Each row comes from the steps of one path. Every step used is in the known rows, and no mark comes twice. Write the path behind each row, first mark first.
In the rows, zero is written as 128.
Known rows:
D/C/N/P/K: [111 137  70 125 145  72 136 119 148 121 116 132 137 114 177  81 138 124
 218 102 102 104 114 115 103 118 135 123 104 135 175 169 178 118 138  94
 189 114 118  92 148 120  89  78]
W/U/K: [ 84 131 101 147 104  68 137 164 153 125 119 107  96 132 152 103 146 161
 139 107 106 106 106 109  84  89 163 159 116 136 141 132 164 116 123  76
 184  86 134 127 141 114 112 107]
K/Q: [ 96 135  95 140 126  79 148 152 187 106 110 123 160 141 155 109 148 126
 124 113 111 132 118 116 128  99 150 169 136 145 149 181 201 137 121  92
 152  79 113 107 166 152 104 110]
P/K/Y: [ 99 124  92 103 144  77 155 169 169 101 134 136 153 152 154  99 165 137
 174  91  97 128 118 137 137 135 140 138  98 150 162 162 191 143 108  91
 138 109 109 106 150 161  79  91]
Z/M: [112 132  84 138 137  83 129 173 155 115 127 114 158 120 163 138 153 142
 132 109 154 115 117  85 119  76 152 174 116 138 144 171 209 117 109  89
 167  82 141  98 166 166 102 108]
D/S: [ 79 132  97 115 125  97 122 155 171 136 152 123 160 132 162  97 159 125
 125 115 151 121 127  93 112  84 158 134 135 150 138 143 218 141 140  87
 192  94 108  89 198 138 123 122]
N/P/K: [101 141  72 131 125  57 176 124 148 113 136 128 129 153 200  94 144 121
 198 100 112 120 105 116 105 140 150 140 117 146 183 139 207 128 128  92
 172  90 132  94 140 142  75  86]
P/N/C/R/Y/W/U: [112 157 104 146 133  67 169 176 150  83 180  71 144 137 158 103 152 100
 159 132 115  90 139 102 108 116 187 128  90 109 176 153 161 133 158 148
 186  95 134 142 106 118  83  85]
J/S/D/C/R/Y/K/M: [106  91  68 198 126 107  66 165 178 116 148 108 144 142 133 122 176 109
 136  98  75 112 172 108 107  77 134 161  94  97 121 185 170 100 157  91
 137 149 126  88 200 134 121  93]
W/Y/K: [ 88 126  91 141 115  41 163 147 170 134 122 134 100 154 150 126 157 110
 128  88 114 103 137 107 112  82 164 123 104 140 114 139 212 110 117 110
 147  89 122 104 167 126 101 136]
K/U/W/Y: [ 82 133 135 149 105  81 130 158 184 153 120  98 150 167 142 119 144 136
 152 101 113  79 140 123 140 104 149 159 125 173 103 141 179 120 124 108
 163 105  82 115 109 129  94  99]
K/U/W/Y/R: [ 79 127 116 149  95  54 151 151 199 146 122  92 144 172 142 126 159 135
 135  96 117  86 153 110 149 111 161 172 117 164 119 125 173 111 115 109
 133 108 104 105 107 138  97 100]
P/K/C: [ 79 109  72 109 144  69 139 175 152 119 128 118 158 144 182  94 168 130
 171  95 119 138 141 111 142 119 174 145 101 162 147 163 187 139 106  96
 151 100 125  86 151 134  93  80]
U/W/Y/K: [ 92 134  84 153  93  42 140 144 180 145 126 120 114 163 173 135 150 124
 129 102 114  81 153 118 122  81 149 136 119 148 101 124 191 117 135 103
 153  88 120 121 139 117  95 125]
K/C: [ 88 106 101 138 134  94 124 186 163 128 134 104 158 127 163 123 153 139
 138 103 131 122 139  98 139  97 174 167 111 147 124 168 201 136 122  98
 165  80 130 101 161 129 107  94]
C/R/Y: [122  98 111 164 139 104 134 198 141 103 165  89 134 140 175 119 150 145
 115 127 120 106 118 119 121  96 148 150 104 119 149 177 209 116 143 104
 155  84 129 122 178 158  91  87]
P/N: [ 88 126  99 109 140  49 150 139 172 119 129  93 159 139 180 115 134 121
 158 128 135 133 107 111 135  95 157 159  92 151 162 169 203 146 135  99
 200  78 128 116 146 140  99 105]
W/U/K/C/D/S: [ 68 125  96 160 118  94  68 198 152 158 151 123 126 123 148  96 188 141
 160 115 141 113 168  93  77  56 176 148 116 142 130 114 139 124 107  84
 182 142 118  93 163  92 126  90]
D/S/K/U/W: [ 55 147 108 116 129  96  87 157 188 152 147 117 159 169 177 104 120 147
 144 121 132 107 141 115 145  82 152 148 125 190 130 129 149 136 149  94
 172 117  88 120 139 124  96  95]
K/Y/W/U: [ 98 162 128 127 132  76 154 179 182 101 143 137 147 129 124 125 149 126
 130  85  99 107 136  97 118 117 173 137 100 138 142 144 186 133 125 113
 154 113 115 119 122 121  96 113]
U/K/C/R/Y/W: [117 110  76 175 128 131 124 219 129 124 168 100 136 145 195 133 153 123
 112 132  93  85 151 116 150  93 164 156  91 117 147 144 163 102 150 121
 133 101 150 111 143 123 102  43]
R/Y/W/U/K/S/D/C/N: [ 94 136 103 173 131 103  87 143 140 144 135 112 150 111 130 125 144 136
 146 136  71  95 136 105  98  89 136 169  83 135 159 188 105  89 134 120
 178 170 108 102 146  91 120  96]
U/K/C/D: [110 100  82 182 133  92  85 195 154 154 143 112 129 124 189 137 166 149
 158 135 126 107 157 117 110  84 153 180  93 129 127 135 146 122 116  88
 160 103 161 102 152 115 105  64]
D/C/R/Y/K/S: [121  95  81 160 135 113 103 185 137 115 164 120 138 146 156  97 200 135
 142 114  91  82 141  95 134 103 139 151 118 119 156 173 187  95 153 112
 139 118 137 116 183 150 101  77]
N/P: [108 139 103 160 119  86 163 135 164 122 145 116 128 132 183 122 133 129
 160 108 126 105 102 105 104 119 150 158 130 131 161 140 222 123 148  93
 180  74 138 108 155 138  92  98]
S/D: [ 76 106 111 147 150  56 119 147 182 137 123 108 139 124 172 140 129 136
 134 113 134 138 128 126 106  87 150 173  76 147 143 174 192 128 123  92
 189  92 133  96 194 130 100 135]
N/C/R/Y: [136 111 107 171 120 117 140 194 144  90 177  80 135 133 166 112 167 136
 136 129 123  83 129 122 106 119 158 140 117  97 151 169 192 132 154 117
 160  66 143 129 173 163  85  80]
J/S/K/M/Z: [120 145  74 127 106 100  83 137 181  94 146 117 154 149 155 121 114 159
 140 127  95 144 119 108 113 106 151 171 106 151  91 152 181 145 159  86
 129 123 112 108 183 141  89 131]
C/N/P/K/U/W: [ 86 142  98 147 144  70 145 133 150 132 124 101 142 147 185 110 129 145
 221 128  93  77 130 139 128 129 105 147 107 156 155 146 135 139 128  92
 183 112 101 129  79 115  42  46]
N/C/D: [138 126 106 171 130  72 114 169 176 120 160 106 142 114 173 129 171 130
 174 133 156  95 152 112  77 117 154 152 112 107 133 142 179 149 135 102
 186  71 167 110 159 137  86  92]
Q/K/Y/R: [ 97 130  96 146 131  65 175 171 173  85 159 132 154 147 171 131 179 139
 110  85  88 140 140 122 129 126 146 146  69 134 158 145 184 132 109 100
  95 105 154 110 165 179 101 107]
J/S/K: [ 94 140  80 122 131  76 119 154 177 120 147 105 129 144 171 117 109 137
 107 116 131 132 113 112 126  92 153 161 111 158 133 143 191 126 158  99
 159  97 118 107 183 134 115 126]
Q/K/S/D/C/R/Y/W/U: [ 84 135 111 187 156  85 101 170 127 107 181 125 157 123 165 105 179 121
 129 101  67 127 169 106  93 109 161 147  55 146 160 174 138  89 138 141
 141 175 129  84 169 120 112 119]
J/S/D/C/R/Y/W/U/K: [101 132  87 184 125  89  83 173 160 144 151 102 124 117 138 107 140 107
 119 103  84  87 143 108  86  88 149 157  93 116 154 139 138  77 163 106
 175 158 122  92 166  93 150 104]
D/C/R/Y/K/U: [105  94 105 159 149  94 116 199 160 122 143 123 130 155 136  98 169 123
 150  87  92  74 143  96 135  96 147 125 109 119 147 174 173  93 135 106
 147 113 125 126 149 148  96  54]
J/S/X: [ 93 128  99 142 141  83 125 167 179 145 135  80 152 118 161 115 116 127
 116 101 137 111 125 100 129 114 141 167 109 143 138 134 194 142 138  83
 191  84  98  95 210 133 114 116]
K/S/J: [ 96 116 104 147 145 108 132 159 156 140 148 103 143 153 171  97 151 145
 109 114 102 134 137 134 157 116 155 171 116 157 150 165 193 116 121 103
 172  86 120 111 187 143  90 130]

Write each row's path:
[ 67 139  88  98 135  89 111 148 175 130 154 134 138 149 178  98 122 135
 115 117 146 140 125 107 121  70 172 136 111 172 147 147 195 132 146  99
 172 108 107  97 202 134 112 134] : D/S/K
[102 161  80 148 132  90  88 148 198 110 163 144 160 145 167  91 156 113
 158 140 145 132 164 125  92  80 166 140 127 139 154 151 149 146 137 118
 149 121 117  98 190 140  94 109] : N/C/D/S/K/Q
[ 98 128  89 149  84  45 152 140 196 138 130  95 135 159 170 131 157 134
 120 107 127 100 146 112 135 101 162 172 117 152 122 122 195 116 131 105
 136  95 126  99 140 135 111 128] : U/W/Y/R
[ 74 133 104 119 116  52 144 148 173 146 113 108 150 183 160  91 155 127
 186  95  99  94 143 136 142 124 148 139 118 186 127 140 163 123 108 105
 149 124  72  99  96 134  81  85] : P/K/U/W/Y
[ 99 130  95 171 145  89  86 107 177 150 128 111 142  84 143 120 115 111
 173 108 116 103 127 112  87  90 117 169  98 124 145 171 174 111 162  96
 210 134 109  81 194 102 117 118] : J/S/D/C/N/P
[103 165  92 174  87  85 165 163 168 100 129 128 150 162 144 113 139 115
 104 117  73 109 112 100 110 102 159 150 144 129 169 158 154 105 123 113
 130 118 107 117 107 131 118  83] : R/Y/W/U/K/Q
[ 89 147  93 145 123  68 154 134 167 132 132 110 150 176 197  97 140 132
 220 106  96  82 123 124 131 153 123 157 130 163 166 123 160 134 132  87
 170 107 111 115  80 134  58  48] : N/P/K/U/W
[ 82 138  84 148 107  47 166 138 188 116 103 148 116 167 134 110 164 100
 118  86  90 118 142 119 120  76 158 131 123 146 126 165 204 109 108 116
 119 101 100 101 167 136 102 134] : W/Y/K/Q
[ 96 133  76 156 107  93 138 150 180 120 108 125 135 149 166 107 147 135
 128 122  90 114 107 131 123  91 135 171 128 140 157 159 174 117 124  84
 148  81 127 111 158 144 116  93] : U/K/Q
[108 155  96 166  95 107 148 169 133 118 160 106 145 155 152 118 162 141
 116 130  85  91 111  83 112 123 153 166 136 142 163 139 153 104 134 117
 148 123 120 116 116 128 114  80] : R/Y/W/U/K/S
[ 99 140  91 177 128  68 102 197 158 148 144 123 122 120 175 137 160 132
 149 121 119 103 172  95  90  85 180 159  87 131 128 118 129 114 117 107
 166 126 157 100 109  78 109  78] : Y/W/U/K/C/D
[ 83 106  83 168 132  74  56 146 173 171 134 118 117 135 161 112 192 129
 166 115  86  79 189 141 128  75 137 173  69 151 114 145 152  86 150 117
 158 145 118  93 188  98  98 141] : U/W/Y/K/S/D/C/R
[ 87 136 102 152 148  90 124 222 141  93 174 107 114 142 175 120 123 137
 105 110 102 133 160 103 139  76 216 146  67 149 143 162 148  99 143 149
 124 132 120 125 131 104  85  93] : S/K/C/R/Y/W/U
[ 77 146  84 146  91  39 186 119 180 137 123 110 131 193 172  94 161 116
 205  84  98  88 141 118 137 147 157 154 122 171 164 100 164 105 112 113
 122 134 106  91  79 141  72  78] : N/P/K/U/W/Y/R
[ 93 123  96 133 103  46 178 145 183 127 124 107 122 150 147 120 163 125
 113  92 132 120 130 103 122 101 184 156 106 145 136 142 218 106 112 115
 129  95 126  84 168 148 118 140] : W/Y/R
[109 138 106 163 140  90 152 136 149 118 138 108 116 107 173 131 118 140
 161 130 120  97 108 117 100  95 131 148 100 123 150 165 198 132 142  99
 196  80 129 121 149 118  76  95] : C/N/P
[ 98 160  86 165  88  91 140 151 170 110 122 116 127 142 147 122 154 139
 138 114  78 107 143  93  98 101 178 157 106 124 127 135 151 120 134  85
 162 107 137 110 100 102 113  90] : Y/W/U/K/M
[ 92 134  70 150 130  50 156 149 188 105 109 142 132 155 158 117 163 116
 122 104  99 125 132 110 124  87 143 149 121 132 145 169 194 126 116  92
 140  82 131 117 166 143  96 110] : Y/K/Q
[ 84 147  85 140 146  76  85 153 197 126 148 155 153 151 175  99 143 123
 136 139 141 156 152 125 110  55 159 147 115 167 151 158 164 128 125 106
 144 140 102  89 195 133  99 120] : C/D/S/K/Q
[ 73 151 111 137 109  81 106 153 191 151 136  92 134 179 144 115 107 135
 130 106 105  94 141 130 152  92 145 165 122 189 101 123 155 109 149 115
 139 133  68 112 124 121 102 113] : J/S/K/U/W/Y
[115 150 113 126 141  98 155 174 185 114 148 136 169 134 153 141 140 115
 126  98 106 100 133 105 143 128 153 144  97 134 142 149 205 134 138 114
 145  95 131 108 142 140  95  98] : K/Y/W
[ 93 126 106 170 155 109  90 104 156 145 132 118 149  95 152 121 148 138
 199 128  97 105 127 119 105 103 123 186  82 143 161 191 162 109 149 105
 201 139 120  87 186 105  95 112] : K/S/D/C/N/P
[114 137  99 174 121  91 146 199 132 109 157 100  97 140 169 117 143 134
 107 127  92  84 124 109  98  92 164 142  94 117 156 134 157  94 144 111
 157 104 140 127 124 110 103  80] : C/R/Y/W/U/K
[105 118 101 128 125  79 163 173 193 103 140 121 148 141 142 134 171 143
 120  93 114 123 128 107 144 120 155 169  99 131 158 149 199 128 119  95
 116  95 143 112 165 167  99 103] : K/Y/R
[ 78 126  93 165 153  89  83 192 145 137 187 139 175 128 197 109 189 120
 140 115 141 145 191 101  93  71 163 125  91 149 116 141 172 141 110 105
 154 135 132  75 193 128 114  98] : Q/K/C/D/S
[110 114  77 176 135  82 152 188 159  85 144 123 122 163 166 112 169 119
 107 122  85 112 136 125 127  78 137 144 114 112 157 185 189 110 124 108
 119  95 125 132 170 160  83  84] : C/R/Y/K/Q
[ 86 174 122 147 139  66 165 178 159  85 160 151 153 135 151 127 156 123
 111  76  73 127 150 107 104 121 164 115  74 143 134 137 170 132 117 117
 127 122 128 117 125 134  94 119] : Q/K/Y/W/U
[ 99 128 101 169 143 110 135 160 141 124 143 101 133 103 167 135 131 137
 169 118 115 102 138 109 124  91 150 162  94 128 137 168 184 130 133 106
 180  91 125 114 148 106  77  76] : K/C/N/P
[116 132 100 201 110  87 108 212 145 134 165 114 140 140 168 142 155 127
 136 127 110 103 162  89  98  87 178 156 107 121 135 136 128 105 111 120
 142 135 141 108  99 103 108  55] : R/Y/W/U/K/C/D
[ 88 173 118 113 139  70 146 178 188  95 145 145 126 142 142 127 114 138
 123  89  94 131 131 112 127 100 191 140  76 159 145 144 156 120 135 124
 135 122 116 131 123 117  84 124] : S/K/Y/W/U
[ 91 152  82 114 141  63  91 137 185 126 178 110 157 141 191 100 140 106
 198 155 168 129 154 125  98  77 175 132  88 150 166 139 144 155 152 125
 197 117 132 110 170 124  88 110] : P/N/C/D/S/K
[ 95 125 110 170 154  82  99 110 173 145 118 123 134  85 159 132 114 125
 190 112 113 110 121 123  89  85 136 160  75 126 154 189 169 107 144  97
 210 118 125  93 182 103  99 113] : S/D/C/N/P
[109 116  99 127 148  89 100 152 166 127 116 115 151  91 145 111 136 139
 152 113 123 102 125 105 112  84 143 138  99 130 128 195 187 122 140  91
 200  91 118 107 175 121 115 102] : D/C/N
[ 67 121 114 143 122  53 166 156 177 143 115 125 107 171 122 117 159 110
 143  77 104  90 144 103 119  92 163 126 106 153 114 146 192 103  99 116
 144 105 103 108 135 131  86 112] : W/Y/K/U
[ 84 135 101 149 104  97 122 161 137 127 136 101 111 135 142  96 179 173
 146 123  91 100 110 104  99 107 147 181 125 153 152 133 151 117 121  82
 173 109 124 122 146 119 109 108] : W/U/K/S
[ 97 118 107 173 107  73 137 173 173 130 145 109 155 184 167 142 143 138
 133 114 103  72 136 103 142 107 122 148 137 138 129 151 160 128 127  96
 145  95 118 147  99 150  78  50] : R/Y/K/U/W
[ 57 127  84 106 137 108  95 176 170 137 157 130 153 144 175  98 136 133
 125 106 141 150 150  97 145  63 193 145 105 178 131 151 180 132 137 104
 156 118 103  91 196 121 117 118] : D/S/K/C
[ 81 112  70 112 165  72 131 175 135 116 122 108 144 118 169 106 155 141
 176 116 113 134 149 124 136  95 154 135  76 157 136 189 160 145  99  98
 165 105 106 102 153 113  76  77] : P/K/C/N
[102 126 105 145 142  80  90 169 171 147 163 131 159 125 175 112 166 123
 144 134 170 119 154  98  87  71 151 139 123 142 132 137 200 140 129  87
 192 115 121  85 193 127 111 107] : C/D/S
[114  92  90 193 135  66 109 210 156 126 168 125 147 151 180 152 171 124
 137 121 131 118 170  92 114  81 156 148 106 114 125 165 174 124 104 112
 129 113 153 115 149 136  87  60] : R/Y/K/C/D
[105 157  99 109 148  90 140 168 189 108 151 148 148 147 172 140 108 128
 122 105 100 124 129 122 159 110 169 144  71 155 146 152 177 125 147 126
 124 108 131 118 142 141  87 111] : S/K/Y/W
[ 80 151 107 147 105  64 165 123 166 146 126 116 137 185 170  91 144 117
 218  91  87  79 133 134 131 139 141 143 132 173 146 117 170 113 125 109
 153 127  82 100  79 131  66  76] : N/P/K/U/W/Y
[ 74 110  67 134 167  77  94 187 156 162 160 137 160 159 196  67 169 106
 160 105 138 163 199 138 138  84 184 121  99 160 149 142 164 125  90 101
 170 144 104  67 195 117  93 102] : P/K/C/D/S/J
[107 122  79 167  90 120 121 150 168 117 119 104 138 149 163 125 160 155
 146 127  84 109 122 119 117  98 146 173 114 123 126 160 175 128 134  68
 157  86 141 111 144 139 108  77] : U/K/M
